Each row was made from one walk, in order. Every step used is in the known rows, and no mark comes twice. Write each row's walk.
Known rows
D/M/F/Z: -.21, -.05, -.29, .04, .17, -.32, .00, -.04, -.03, -.14, -.15, -.01, .13, -.08, .00, -.03, -.17, .11, -.01, .00, .01, .03, -.17, .11, .01, -.21
E/Z: .06, .02, .02, -.01, .30, -.03, .10, .05, -.09, -.03, -.03, -.01, -.16, -.03, -.02, .01, .28, .08, .03, .07, -.04, .10, .12, -.13, -.18, -.07
Z/F/M: -.15, .17, -.07, -.12, .47, .12, -.08, .09, -.01, -.17, .13, .11, .00, .07, .19, .06, -.12, .05, -.03, .00, .03, .00, -.06, -.04, -.06, -.25
F/Z/E: -.08, .04, .20, -.03, .41, .00, .06, -.11, .04, .13, -.03, .05, -.04, .08, .02, .02, .17, .04, -.07, .17, -.03, -.03, -.12, -.12, .18, -.16
F/M/P/Z/E/C: .02, -.05, .21, .05, -.39, .38, -.01, -.07, -.03, .08, .08, .01, -.01, -.02, -.18, -.17, -.05, -.08, .03, .01, .01, .02, -.21, .14, .11, .34
D/M/P: .04, .07, -.64, -.02, -.31, -.21, -.14, .02, -.02, -.25, .08, .05, -.02, -.17, -.25, -.14, .22, .05, .07, .04, .10, .00, -.25, .26, .04, .22
J/M/P: .24, .13, -.48, -.11, -.20, -.14, -.36, -.01, .00, -.26, .00, .04, -.11, -.06, -.16, -.10, .25, .07, .00, -.04, .02, -.02, .01, .10, .20, .22
J/M/F/Z/P: -.01, .05, -.04, -.08, -.24, -.29, -.26, .00, .01, -.08, -.17, -.02, -.04, .06, .01, -.07, -.12, .05, -.03, -.10, .01, .00, .07, -.04, .21, -.15
M/F/Z: -.10, -.03, -.03, -.07, .44, -.30, .17, -.02, .05, -.03, -.20, -.06, .06, .04, .17, .23, -.23, .20, -.06, .04, -.08, .02, .08, -.01, .25, -.29
N/C: .15, -.32, -.13, -.10, .29, .19, .16, -.05, -.02, -.18, .09, .04, .08, .03, .15, -.01, .10, .02, .00, .10, -.17, -.26, .09, -.05, .17, -.19
N/C/E/Z/P/M/F: .10, -.33, .41, .14, -.63, .06, -.04, .05, .03, .18, -.06, .02, .10, -.07, .10, .08, -.24, -.14, .04, -.16, -.03, -.12, .15, -.04, -.05, .05
Z/F/M/D: -.22, .21, -.32, -.09, .54, .17, .07, .14, .00, -.18, .15, .02, -.05, -.03, .04, .22, -.13, .13, -.08, -.02, .03, .15, .14, .08, -.03, .03
N/C/E: .10, -.24, -.06, .01, .37, .05, .05, -.10, .05, -.01, -.04, .04, .16, -.07, .23, .05, .00, -.12, -.07, .12, -.16, -.23, .07, -.08, .06, -.31
Z/F/M/T: -.24, .13, .03, -.10, .72, .14, -.08, .10, .01, -.26, .07, -.07, .03, .08, .04, -.03, -.18, .17, -.13, -.03, .04, -.08, .06, .07, -.15, .00
M/P/Z/E/C: .09, -.11, .14, -.04, -.53, .10, .09, -.12, .01, .25, .14, -.06, -.06, .02, -.27, -.02, .13, -.11, .09, .10, .02, .00, -.05, .12, .25, .47
M/P/Z/E/C/N: .14, .07, .15, .01, -.72, .00, .05, -.10, .05, .31, .07, -.14, .07, .05, -.29, .01, .04, -.16, .06, .11, .03, -.08, -.06, .17, .19, .36
G/M: .17, .07, -.24, .10, .60, -.03, .01, -.06, .01, -.33, .01, .16, -.02, .02, .02, .10, .28, .09, -.01, -.06, -.06, .20, .01, -.05, -.32, -.06
D/M: -.04, .01, -.63, .00, .12, -.13, -.06, -.04, -.08, -.27, .09, .07, .02, -.12, -.10, -.15, .27, .03, .02, .09, .04, -.05, -.21, .10, -.21, -.05
Z/E/C/N: .04, .19, .04, .06, .27, .16, -.01, -.07, -.02, .16, .27, -.06, .21, -.04, -.04, .05, .12, -.14, .00, .21, -.01, .01, -.04, -.12, .16, -.03
E/Z/F/M: -.16, .13, .32, -.02, .37, .16, -.07, .15, -.08, -.01, .02, .06, -.10, .03, .11, -.02, -.07, .01, .04, -.07, .05, .17, .04, -.14, -.25, -.15
N/C/E/Z/F/M/T: -.18, -.19, .63, .11, .59, .28, -.09, .06, .00, .03, -.12, -.10, .15, -.04, .16, -.11, -.33, -.11, -.10, -.12, -.08, -.08, .17, -.05, -.26, -.12
E/C/N: .06, .12, -.19, .01, .23, .11, .09, -.06, -.11, -.03, .09, -.15, .29, -.05, .02, .00, .00, -.01, -.01, .17, -.12, .04, .07, -.08, -.09, -.29
M/P/Z: .18, -.08, -.20, -.14, -.62, -.20, .16, -.06, .05, .02, -.08, -.05, -.15, .07, -.21, .03, .17, .07, .04, .06, -.01, -.16, .01, .23, .08, .31
F/Z: -.06, -.03, -.05, -.09, .40, -.08, .15, -.10, -.02, -.06, -.19, -.03, .00, .08, .08, -.02, .09, .17, -.08, .13, -.12, -.01, -.02, -.10, -.03, -.38
P/Z/F/M: -.13, -.05, .12, -.11, -.10, .10, .10, -.03, -.01, .04, -.04, .03, -.07, .20, .07, -.01, -.11, -.03, -.01, -.01, .00, -.14, -.02, .05, -.29, -.11
Z/F/M/G: -.07, .25, -.13, -.03, .47, .08, -.01, .18, -.01, -.17, .11, .04, -.06, .08, .24, -.08, -.14, .05, .01, -.13, .07, .10, -.06, -.10, .21, -.16

Write each row's walk
.02, -.02, -.01, -.21, -.56, -.23, .09, .00, .08, .14, .02, -.04, -.13, .15, -.13, .12, -.01, -.01, .08, .01, .05, -.08, .07, .20, .11, .26 | M/P/Z/F
-.04, -.11, .16, -.02, -.51, .07, .06, -.03, .00, -.09, -.14, -.13, .00, .16, -.23, -.22, .02, .25, -.11, -.05, .00, -.11, .00, .06, -.29, .08 | F/Z/P/M/T
-.08, .22, -.09, -.14, .10, .04, -.16, .14, .05, -.14, .12, .09, -.04, .02, .06, .06, -.18, .07, .02, -.05, .09, .04, -.10, .11, .15, .01 | Z/F/M/P
.12, .07, -.20, .10, .62, -.22, .02, -.01, .07, -.29, -.03, .13, .04, -.01, .10, .31, -.02, .13, .00, -.14, -.02, .21, .10, .01, -.07, -.01 | G/M/F
.23, -.03, -.28, -.11, -.65, -.15, -.23, -.10, .00, -.11, -.12, -.02, -.16, .05, -.25, -.17, .23, -.02, .02, -.06, .00, -.12, .03, .17, .02, .31 | J/M/P/Z
-.08, .01, .10, -.10, -.14, -.37, .13, .04, .07, .02, -.13, -.07, -.01, .07, .08, .14, -.21, .13, -.01, .02, .01, -.01, .05, .00, .30, -.22 | M/F/Z/P
.09, -.28, .16, .16, -.58, .27, .09, .04, -.01, .15, -.02, -.03, .02, -.13, -.10, .04, -.01, -.11, -.01, -.12, -.06, .00, .26, .00, -.24, .23 | N/C/E/Z/P/M/D
-.04, .02, .11, -.12, -.21, -.14, .10, -.04, .01, .02, -.10, -.02, -.09, .12, -.01, -.12, .11, .08, -.02, .10, -.03, -.04, -.06, -.08, .03, -.31 | F/Z/P
.02, .08, -.04, .17, -.55, -.04, .01, .09, .01, .17, -.05, -.04, -.13, -.18, -.21, .12, .14, -.03, -.04, -.08, .08, .19, .21, .00, -.42, .30 | C/E/Z/P/M/D
.12, -.12, -.41, -.01, -.16, -.03, .05, .03, .03, -.18, .05, .07, .07, .00, .02, .26, -.08, .25, -.02, -.07, .01, -.09, .07, .08, .00, .15 | P/M/F
.08, -.22, .40, .07, -.22, .04, .00, .01, .01, .18, -.05, .00, .00, -.06, .11, -.07, .03, -.24, .03, .01, -.07, -.12, .11, -.14, -.07, -.17 | N/C/E/Z/P
-.01, -.01, .01, .00, .49, .28, .03, -.09, -.06, .10, .34, .04, .06, -.07, -.03, .02, .22, -.09, .03, .20, -.03, .09, -.03, -.16, .23, .09 | Z/E/C
.09, .03, -.14, -.18, -.62, -.17, -.28, -.04, .02, .00, -.04, -.01, -.13, .13, -.18, -.09, .07, -.06, .05, -.10, .06, -.06, .08, .14, .03, .27 | J/M/P/Z/F
.08, .05, .06, .00, -.46, .14, -.04, -.04, .07, .02, .00, .08, -.16, .04, -.17, -.09, .06, -.05, -.01, .01, .08, -.13, -.25, .21, .13, .36 | F/M/P/Z/E
-.12, .25, .33, .09, .10, -.11, -.25, .13, .06, .17, -.12, .03, -.04, -.13, .09, .08, -.19, -.12, -.01, -.09, .10, .22, -.01, -.02, -.15, -.05 | C/E/Z/F/M/P
.00, -.16, -.08, .00, -.17, -.02, .10, -.04, .02, -.08, -.16, .01, .12, .06, .04, .19, -.23, .28, -.06, -.09, -.05, -.02, .02, .03, -.04, -.06 | P/M/F/Z
.27, .04, -.34, .03, -.88, .03, .06, .12, -.01, -.12, .16, .03, -.15, .08, -.09, -.19, .23, .10, .07, -.15, .11, -.06, -.06, -.02, .11, .25 | Z/P/M/G
-.12, .28, .28, .19, .45, -.07, -.11, .16, .00, .15, -.13, -.01, -.06, -.08, .26, -.04, -.18, -.14, -.02, -.16, .09, .24, .03, -.21, -.12, -.20 | C/E/Z/F/M/G
.07, -.26, .29, .10, .29, .09, .04, -.04, -.01, .12, -.12, .00, .07, -.09, .19, .01, .00, -.17, -.02, .04, -.15, -.09, .14, -.15, -.10, -.25 | N/C/E/Z
-.07, -.21, .47, .03, .35, .07, -.03, .01, .01, .21, -.04, .01, .10, -.02, .26, .08, -.14, -.22, .02, -.01, -.09, -.05, .19, -.18, -.08, -.27 | N/C/E/Z/F
.26, -.01, -.50, .07, -.23, .11, .12, .06, -.05, -.22, .06, .02, -.04, .04, .00, -.09, .19, .20, .02, -.14, .02, -.02, -.02, -.05, .05, .19 | P/M/G
-.14, .11, .34, .06, .33, -.12, .07, -.06, .05, .24, -.05, -.14, .28, .01, .09, .20, -.36, -.01, -.04, .09, -.04, .08, .03, -.08, .36, -.23 | M/F/Z/E/C/N
-.10, .18, .32, -.04, .05, .08, -.13, .20, -.03, .01, .01, .04, -.14, -.02, -.01, -.01, -.12, .04, .08, -.12, .09, .20, -.01, -.01, -.05, .08 | E/Z/F/M/P
.05, .10, -.70, .11, .09, -.17, .03, .06, -.09, -.28, .08, -.01, -.04, -.11, -.04, -.29, .24, .04, .06, -.05, .08, .06, -.21, .04, .10, .02 | D/M/G
.15, -.32, .38, .14, -.65, .24, -.05, .00, -.01, .16, -.04, .05, .06, -.04, .03, -.12, .00, -.18, .03, -.10, -.05, -.14, .08, -.10, -.26, .00 | N/C/E/Z/P/M
.11, .16, -.31, -.04, -.01, .09, -.09, .06, .01, -.30, .00, .07, -.08, -.08, -.04, -.06, .02, .15, -.04, .00, .03, -.01, -.20, .17, .14, .09 | F/M/P
-.19, -.07, .32, .02, .51, -.01, .11, -.08, .01, .20, .02, -.06, .16, -.01, .11, .18, -.28, .04, -.02, .08, -.05, .15, .03, -.12, .42, -.11 | M/F/Z/E/C
-.29, -.09, .03, .12, .24, -.03, -.04, -.09, -.07, .08, .05, -.01, .24, -.14, -.05, -.08, -.23, -.04, .04, .03, .02, .18, -.21, .01, .16, -.04 | D/M/F/Z/E/C
-.10, -.04, -.29, -.08, -.74, -.25, -.07, -.02, .00, .02, .03, .00, -.03, .02, -.27, -.13, .02, -.07, .12, -.03, .13, -.06, -.18, .31, -.13, .30 | D/M/P/Z/F
-.19, .20, .34, .11, .45, -.03, -.18, .08, .00, .16, -.11, .05, -.01, -.10, .21, .07, -.15, -.14, -.05, -.04, .05, .15, .03, -.16, -.36, -.28 | C/E/Z/F/M
.03, -.03, .23, .05, -.30, .12, .16, -.18, -.02, .32, .09, -.12, .12, .10, -.14, -.01, .10, -.21, .02, .18, -.03, -.13, -.01, -.02, -.08, .08 | P/Z/E/C/N
.06, -.10, .07, -.06, -.19, -.02, .16, -.16, .06, .20, .08, .03, -.16, .15, -.11, .07, .31, -.10, -.01, .16, .02, -.23, -.03, .02, .00, .21 | P/Z/E
-.01, -.21, .22, .00, -.11, .24, .20, -.20, -.05, .27, .16, -.03, .00, .08, -.12, -.05, .19, -.16, .04, .16, -.06, -.06, .01, -.06, -.02, .19 | P/Z/E/C
.11, .19, -.36, .07, .39, .13, .07, .12, -.06, -.32, -.02, .02, -.10, -.03, .17, -.22, .05, .13, -.04, -.09, .01, .04, -.16, -.06, .19, -.10 | F/M/G
-.14, .16, .27, .04, .44, -.21, -.09, .05, .03, .26, -.07, .01, -.03, -.07, .17, .20, -.01, -.13, -.01, .03, .04, .15, .16, -.18, -.27, -.22 | C/E/Z/F
